Known rows, with every step that occurs
zumu > roku > mareli: -56 -50 51 -112 -168 204 84 -17 -65 -70 -12 101 -7 46 48 -133 44 -73 -11 369 122 -91 -170 60 -102 29 -47 147 286 8 -37 73 157 39 -52 23 86
mareli > rigug > linu > gavimi > vebif > paze: -22 -61 -269 34 148 -127 -35 -6 38 -69 25 -123 49 22 132 282 36 52 -57 -118 -71 -100 171 -91 -66 -100 -180 -128 -238 -166 141 -38 9 -9 -33 -139 49
roku > mareli > rigug > linu: -154 -220 -113 -93 -212 208 196 -159 -65 -98 -12 225 39 -4 77 -14 149 -29 -14 275 90 -34 70 -18 -19 18 -80 62 261 -168 164 27 325 -72 -176 5 70
rigug > vebif: -52 -131 11 19 -144 -133 -28 -23 -30 159 44 -19 -156 14 -112 0 30 52 72 139 182 -88 109 -108 -38 105 -49 31 93 -95 -24 30 102 -2 -107 19 36
mareli > roku > zumu > fogi: -123 111 129 214 -154 46 122 -129 -128 -77 -141 54 -24 38 -155 -151 -60 -112 -9 86 101 -76 -282 95 37 161 92 350 74 184 -50 160 298 -28 227 159 93
rigug > vebif > paze > linu > gavimi > nozi: 136 -4 -85 4 234 -293 -162 241 82 41 187 -225 -199 90 -10 430 -92 68 25 -368 -39 39 210 -95 -20 -30 120 -230 -246 117 36 -43 -109 133 -113 -126 -62
linu > paze > vebif > rigug > mareli > roku > zumu: -130 302 131 207 236 192 38 -92 125 72 -117 37 167 28 12 32 -108 68 -58 -189 -206 333 -110 14 75 53 219 -217 -232 140 -175 -50 -162 -125 79 99 -5
zumu > roku > mareli > rigug > linu: -204 -135 -133 -103 -170 350 128 -140 -30 -170 59 251 154 42 96 -74 92 -86 -52 417 98 -68 -70 -11 -93 46 -127 177 252 -128 87 52 360 -54 -194 -6 85
zumu > roku > mareli > rigug: -96 -187 -59 -71 -145 366 168 -182 -66 -172 -38 123 113 58 104 -162 148 -119 -109 492 126 -36 -99 30 -138 -15 -162 130 295 -103 -16 37 251 23 -54 -41 4
nozi > gavimi: 154 -107 6 -14 -51 -216 -50 35 39 -9 -47 -7 -247 -65 7 -41 3 14 90 81 131 98 88 63 -53 -13 8 23 -29 -29 -62 62 -129 70 22 -31 9
linu > rigug > mareli > roku: -187 312 8 86 125 -48 24 -136 -19 -30 -10 -82 -7 63 -117 97 -89 -6 138 -81 -38 118 -154 -131 249 79 -9 -22 -105 49 -221 14 -260 -84 -160 71 7
nozi > gavimi > linu > paze > vebif > rigug > mareli: 264 164 42 33 438 -51 -122 147 318 176 26 224 68 -93 100 86 -127 86 -49 -391 -226 326 150 7 141 -141 161 -423 -333 38 -21 -130 -631 -15 57 -30 -237
roku > mareli > rigug: -90 -252 -19 -39 -194 233 244 -212 -119 -63 -100 130 1 14 82 -109 185 -60 -78 345 105 -24 55 12 -69 -7 -89 25 296 -142 59 -14 226 16 -73 -13 -6
paze > vebif: 169 -13 151 -27 9 -46 125 140 -31 66 -20 -21 -110 23 17 74 100 38 14 11 117 48 108 -55 -256 76 231 -61 44 -5 -152 -84 -32 49 1 6 -94
linu > gavimi > vebif: 196 -1 -5 -13 131 -108 -86 56 -38 -147 46 -264 -91 -10 42 138 89 87 -30 -54 19 -223 37 -18 -183 -71 -119 11 -144 39 -39 -51 -201 77 80 -64 -14
roku > mareli > rigug > linu > paze: -232 -261 -7 7 -120 315 187 -121 -2 16 -62 21 139 2 90 4 132 40 -125 206 77 -73 108 -28 -56 81 3 -76 208 -207 178 -21 197 -123 -174 -28 23
vebif > gavimi: 56 -5 -83 -123 -83 -84 -34 60 -61 35 1 -26 -46 -70 13 40 12 -2 17 139 83 -32 77 -11 -104 -92 20 48 -27 6 -21 3 -46 14 -50 -45 71
zumu > roku > mareli > rigug > vebif > paze > linu: -194 -197 -122 20 29 171 21 -22 55 64 42 211 116 168 74 36 10 -162 -76 247 -81 1 117 -60 -34 -71 -48 -139 127 -61 117 85 347 82 -94 -68 -39
linu > gutar: 7 -2 116 -187 -89 -62 33 45 -28 75 -11 -98 14 -145 90 5 39 110 123 165 59 -135 -67 90 -43 71 63 -26 101 -38 -117 70 -75 6 -44 5 35
vedot > fogi > pamuv > gutar: 88 -111 217 -179 -571 -196 -146 158 -256 -117 8 -631 -166 134 5 -532 -28 80 -8 -161 10 9 39 45 -71 50 -323 301 242 -153 6 -159 164 50 114 -2 295
roku > zumu > fogi: 12 -31 75 155 -205 68 83 -57 -144 53 -87 -13 -119 -86 -115 -166 5 -86 -16 -111 135 -87 -212 108 -71 116 70 366 153 138 -4 127 264 -25 265 121 75
gutar > pamuv: 80 -70 69 -64 -203 -212 14 101 -132 45 59 -149 -64 -129 56 2 87 166 77 118 257 -30 -128 -34 -70 174 -35 80 140 -36 41 -124 136 18 -6 8 127
paze > linu: 108 -19 161 -36 37 -117 83 138 -78 57 25 -60 -91 18 54 52 32 -66 28 -42 44 57 90 -99 -53 112 211 -4 48 132 -74 -70 21 59 30 -17 -39
vedot > fogi: 95 -20 -3 -128 -370 -169 -38 116 -171 -47 -37 -221 -211 59 69 -78 7 -2 62 -41 119 -28 6 -45 -35 1 -81 83 170 -48 -68 -72 153 16 12 36 155
zumu > fogi > vedot: 92 -61 51 103 -341 101 53 104 -16 29 -127 15 -176 -61 -155 -73 -39 -120 -32 -39 183 -166 -153 60 42 52 -116 294 157 135 -194 34 38 -23 175 111 -148
linu > paze > vebif > rigug: 43 -5 135 -7 133 165 2 156 125 179 -45 -85 9 -11 20 -1 -13 119 -115 -231 -64 160 156 -49 -240 28 257 -268 -107 25 -66 -129 -206 -61 -38 -45 -155
gavimi > vebif > paze > linu > gutar: 122 107 67 -151 242 -284 -40 268 29 139 -36 -85 28 -27 189 132 -50 36 40 -93 -289 -109 66 114 34 -75 94 -294 -114 48 -38 -1 -152 111 152 -110 -10
vebif > rigug > mareli > roku > zumu > fogi > pamuv: -172 208 -31 203 -199 159 -64 -224 -68 -111 -117 4 80 0 -222 -345 -162 -107 1 -145 -213 258 -367 108 321 -45 -233 382 -70 183 55 114 115 -206 220 222 77
roku > mareli: -14 -152 67 -87 -195 50 143 -41 -114 7 -77 76 -138 14 21 -62 85 -16 10 214 86 -56 -19 42 -53 19 -5 26 296 -32 29 45 121 40 -43 28 95
linu > rigug > mareli > roku > zumu > fogi: -219 338 -1 322 50 94 0 -183 -54 -49 -52 35 18 20 -209 -83 -145 -105 94 -345 -57 56 -378 2 235 89 7 266 -90 209 -133 157 -19 -119 130 183 19
zumu > roku: -6 17 47 -80 -121 24 34 42 -63 1 30 -64 -48 1 19 -76 17 -58 8 271 159 -48 -118 -42 -104 122 -35 163 120 27 -167 27 62 1 -21 0 76
rigug > mareli > roku > zumu > fogi > pamuv > gutar: -135 191 274 211 -282 -30 12 -129 -198 -126 -89 -244 37 104 -164 -482 -134 -2 -36 -105 -71 120 -355 164 235 206 -276 538 83 59 -81 66 138 -111 343 195 235
nozi > gavimi > vebif > paze: 210 -65 -131 0 136 -410 -97 134 61 77 -137 19 -298 -6 66 13 -75 16 25 16 -114 65 136 90 22 -166 -143 -184 -178 -76 31 53 -193 128 161 -115 38
mareli > roku: -94 63 115 17 -66 -123 135 -25 -102 -40 -96 -33 -71 79 -49 1 -4 -12 73 322 136 -27 -65 -57 45 146 81 70 36 32 -148 26 75 -8 -40 47 77
nozi > gavimi > vebif > paze > linu: 289 -18 -50 22 305 -462 -125 285 94 62 -59 17 -219 28 108 82 -92 -64 25 -177 -236 146 210 37 23 -149 42 -243 -224 66 25 -9 -174 183 199 -145 -51
roku > mareli > rigug > vebif: -165 -337 -114 -3 -180 165 115 -264 -47 -19 -6 175 -30 52 -16 -81 174 5 -29 379 136 -73 172 -47 -40 -26 -156 -29 274 -222 144 57 288 -2 -160 4 -33
rigug > mareli > roku > zumu > fogi > vedot: -64 225 53 294 -236 107 74 -132 -26 -86 -196 140 -21 -10 -181 -13 -138 -158 22 -4 59 7 -440 154 364 92 -146 342 17 257 -312 90 113 -106 269 245 -13
roku > mareli > rigug > vebif > gavimi: -111 -295 -276 -86 -112 212 -21 -236 10 -62 18 253 58 15 -32 9 136 -3 -44 369 47 -95 192 -11 -108 -205 -185 -48 144 -214 219 61 246 23 -171 -37 -44

Rows
219 10 360 14 225 -19 106 265 61 192 11 -107 114 11 65 85 54 44 -137 -111 33 -104 118 -69 -178 109 323 -244 -6 -1 -28 -191 -257 48 72 -52 -151 -> gavimi > linu > paze > vebif
-109 292 84 117 255 131 63 28 139 104 -97 60 122 67 7 132 -102 117 -34 -107 -165 327 5 -83 103 43 171 -292 -246 45 -220 -91 -340 -173 -66 86 -151 -> linu > paze > vebif > rigug > mareli > roku
-70 -17 -214 -44 65 -29 -273 -2 71 67 146 -97 -29 -16 -208 43 -43 43 113 -198 52 -118 154 -121 -114 -135 1 -63 -137 -40 93 73 -89 26 -247 -52 -32 -> linu > rigug > vebif > gavimi
275 13 125 -193 151 -260 -116 131 156 35 80 87 48 -196 104 -17 -24 55 131 67 -63 -134 -1 191 100 -85 94 -150 -70 -23 45 93 -341 129 58 -70 -34 -> nozi > gavimi > linu > gutar
-54 59 31 34 181 -191 -35 216 -11 228 20 -217 -66 67 -17 117 -98 -95 96 -474 -156 106 139 -136 -13 10 271 -207 -95 125 -19 -23 -108 85 -66 -106 -29 -> vebif > paze > linu > rigug
-62 -117 94 70 66 189 168 47 86 50 3 -74 141 15 100 152 125 89 -110 -18 110 37 247 -128 -310 150 221 -170 -14 -186 -14 -150 60 -96 -122 -42 -136 -> mareli > rigug > linu > paze > vebif
290 -87 -52 -6 130 -272 -94 29 56 -83 -42 22 -254 -43 20 -54 20 41 21 109 -9 -4 106 91 -50 -119 -147 -10 -105 -16 -14 5 -185 129 118 -69 -63 -> nozi > gavimi > vebif
-15 -165 -377 -185 -39 273 -84 -141 61 -269 139 222 47 38 -47 70 65 -44 -159 441 131 -57 24 39 -113 -209 -270 73 88 -101 116 -1 202 82 -214 -102 -93 -> zumu > roku > mareli > rigug > vebif > gavimi > nozi
-89 389 106 141 269 -105 -17 -158 -30 -44 51 27 190 4 -91 -15 -126 -89 72 -240 -138 15 -296 -22 367 56 74 31 -143 192 -40 -13 -149 -5 49 81 110 -> gavimi > linu > rigug > mareli > roku > zumu
-50 323 -172 -18 203 -66 -35 -158 19 -78 -93 198 -57 46 4 10 -109 29 6 89 -265 212 -125 -44 333 -59 -243 -80 -207 64 -138 -61 -248 -98 34 58 -11 -> gavimi > vebif > rigug > mareli > roku
309 173 110 -300 258 -78 -92 256 120 54 113 124 301 -132 145 169 27 69 35 -6 -116 -209 47 110 -145 -184 299 -235 -143 8 15 -22 -324 120 21 -67 -129 -> paze > vebif > gavimi > linu > gutar
-8 -123 330 84 -397 35 -32 -13 -231 -34 -24 -398 -60 5 -153 -648 -39 -8 -87 -227 43 -33 -184 205 -87 177 -209 564 231 22 87 29 281 -6 344 64 218 -> roku > zumu > fogi > pamuv > gutar
-19 -76 -64 -12 150 206 30 103 124 -5 42 -20 254 -13 88 236 94 84 -126 -35 66 28 300 -106 -348 -38 219 -191 -164 -163 54 -120 1 -79 -150 -92 -126 -> mareli > rigug > linu > paze > vebif > gavimi
-191 306 -104 189 -38 140 14 -243 -22 -3 -121 280 14 -29 -131 -139 -196 -81 32 -171 -144 227 -344 68 351 42 -59 226 -108 220 -79 114 67 -166 181 201 48 -> vebif > rigug > mareli > roku > zumu > fogi
56 -80 43 -24 160 -137 -186 134 98 246 92 -34 153 -30 -62 92 -41 53 -90 0 42 -239 165 -88 36 -43 49 -158 -111 -74 173 -49 -184 18 -68 -52 -43 -> rigug > vebif > gavimi > linu > paze
69 -69 100 182 -359 166 40 -3 -34 -4 -142 11 -129 -99 -163 -176 -37 -162 -47 -126 158 -153 -292 179 18 44 -73 399 151 209 -133 74 253 11 287 137 -8 -> roku > zumu > fogi > vedot
-121 -181 -135 -22 -92 273 82 -149 -3 -208 85 18 128 6 90 162 164 46 -4 62 59 -140 91 -20 -135 -78 -63 27 81 -116 188 41 165 -39 -212 -16 30 -> roku > mareli > rigug > linu > gavimi
145 26 146 21 155 -76 -42 164 -27 -70 108 -249 -13 20 97 216 38 -8 62 -261 17 -43 115 -60 -162 18 244 -27 -131 185 -70 -60 -135 76 8 -45 -63 -> paze > linu > gavimi
-78 -260 -81 -45 113 207 -47 -92 104 106 40 158 317 2 0 13 112 1 -208 208 8 -233 225 -20 25 -182 -90 -238 62 -196 336 -50 7 24 -111 -77 -99 -> roku > mareli > rigug > vebif > gavimi > linu > paze
271 -45 88 -73 112 -304 -67 106 71 31 36 106 -106 -76 36 -64 -27 -39 39 21 23 -13 61 38 99 -50 32 -40 -36 13 75 5 -242 141 74 -61 -6 -> nozi > gavimi > linu
-195 -142 -85 -204 -173 252 127 -147 29 -104 24 207 211 -107 136 15 138 72 59 315 -37 -147 -14 127 4 0 -38 -40 243 -201 149 91 216 -81 -214 -17 56 -> roku > mareli > rigug > linu > gutar
-62 63 -169 -118 23 76 -168 13 84 -40 144 -20 -4 -73 4 125 -68 109 103 -293 -73 50 74 -78 -72 -63 59 4 -215 55 104 34 -82 -98 -198 -17 92 -> vebif > rigug > linu > gavimi
-137 -66 -78 -173 -92 84 68 -96 19 -40 82 34 164 -153 125 72 114 92 97 198 39 -110 28 8 -32 81 14 8 70 -176 21 48 123 -106 -188 -19 37 -> mareli > rigug > linu > gutar
333 -37 298 70 326 -142 -39 267 223 118 11 -14 26 -33 76 46 0 68 -78 -153 11 20 220 36 -161 -12 319 -297 -156 -12 11 -106 -404 114 101 -79 -195 -> nozi > gavimi > linu > paze > vebif
-76 338 -169 213 142 83 -28 -241 -16 -114 -141 312 -15 1 -132 -136 -174 -66 -45 -157 -252 131 -332 108 331 -42 -223 203 -195 218 -58 84 0 -136 310 164 11 -> gavimi > vebif > rigug > mareli > roku > zumu > fogi
80 -120 -171 56 250 -164 -79 75 89 -55 158 -188 -93 94 38 409 1 5 -71 -281 -14 77 296 -134 -51 -85 39 -250 -224 -2 61 -84 -15 109 -121 -189 -154 -> mareli > rigug > vebif > paze > linu > gavimi > nozi
62 251 -109 104 403 -250 -80 153 14 161 17 -104 -59 56 32 202 -119 -76 53 -548 -334 167 49 -129 224 -103 -18 -300 -244 114 -75 -83 -358 51 79 -72 -77 -> gavimi > vebif > paze > linu > rigug > mareli
113 77 191 -162 6 -203 -66 251 -26 3 172 -154 157 -192 185 107 63 205 155 -21 -9 -78 -125 80 -28 136 195 -83 45 78 40 -103 10 84 -11 0 10 -> paze > linu > gutar > pamuv
-114 -193 -89 67 49 -127 24 2 11 220 31 25 -22 119 32 133 22 -85 0 7 -7 108 305 -163 18 38 45 -225 -14 -105 65 -19 201 53 -47 -88 -57 -> mareli > rigug > vebif > paze > linu
-74 165 -59 49 42 4 -19 -54 -39 84 41 -128 -91 -50 -71 76 -40 15 137 -303 18 121 -75 -124 143 39 -30 -26 -26 19 -163 9 -297 -83 -126 31 -11 -> linu > rigug > mareli
226 175 -165 -181 215 43 -145 175 189 -194 228 -12 -120 -32 -17 350 -58 165 5 -472 -86 153 124 -39 -216 -103 202 -116 -301 110 24 -152 -199 -29 -236 -88 -124 -> paze > vebif > rigug > linu > gavimi > nozi
-104 74 174 127 -109 -79 97 -139 -127 -77 -116 -39 -16 41 -43 -109 -19 -33 34 246 83 -9 -180 57 36 150 113 185 44 125 -89 52 281 18 97 79 226 -> mareli > roku > zumu
17 -106 282 3 -395 -23 -14 74 -190 1 -27 -379 -131 56 -138 -533 -26 28 -62 -130 50 -40 -56 108 -74 187 -262 470 219 -58 20 -10 85 -56 221 47 87 -> zumu > fogi > pamuv > gutar
-247 -314 -195 16 -168 46 98 -192 -22 168 -93 157 -56 97 10 8 75 -10 -48 269 -5 -13 191 -14 18 -83 -183 -181 211 -257 188 106 303 11 -133 -36 47 -> roku > mareli > rigug > vebif > paze
-152 -205 -297 -93 -98 324 -98 -193 56 -141 87 270 195 48 -8 -36 101 -75 -53 473 83 -124 56 0 -177 -200 -219 81 128 -168 141 109 280 33 -181 -48 -25 -> zumu > roku > mareli > rigug > vebif > gavimi
-22 419 -104 -32 339 -121 -131 -28 44 -38 75 104 219 17 -74 134 -132 -63 75 -167 -152 1 -147 -105 355 -127 29 -113 -276 123 -22 -36 -433 -22 -120 25 -46 -> vebif > gavimi > linu > rigug > mareli > roku
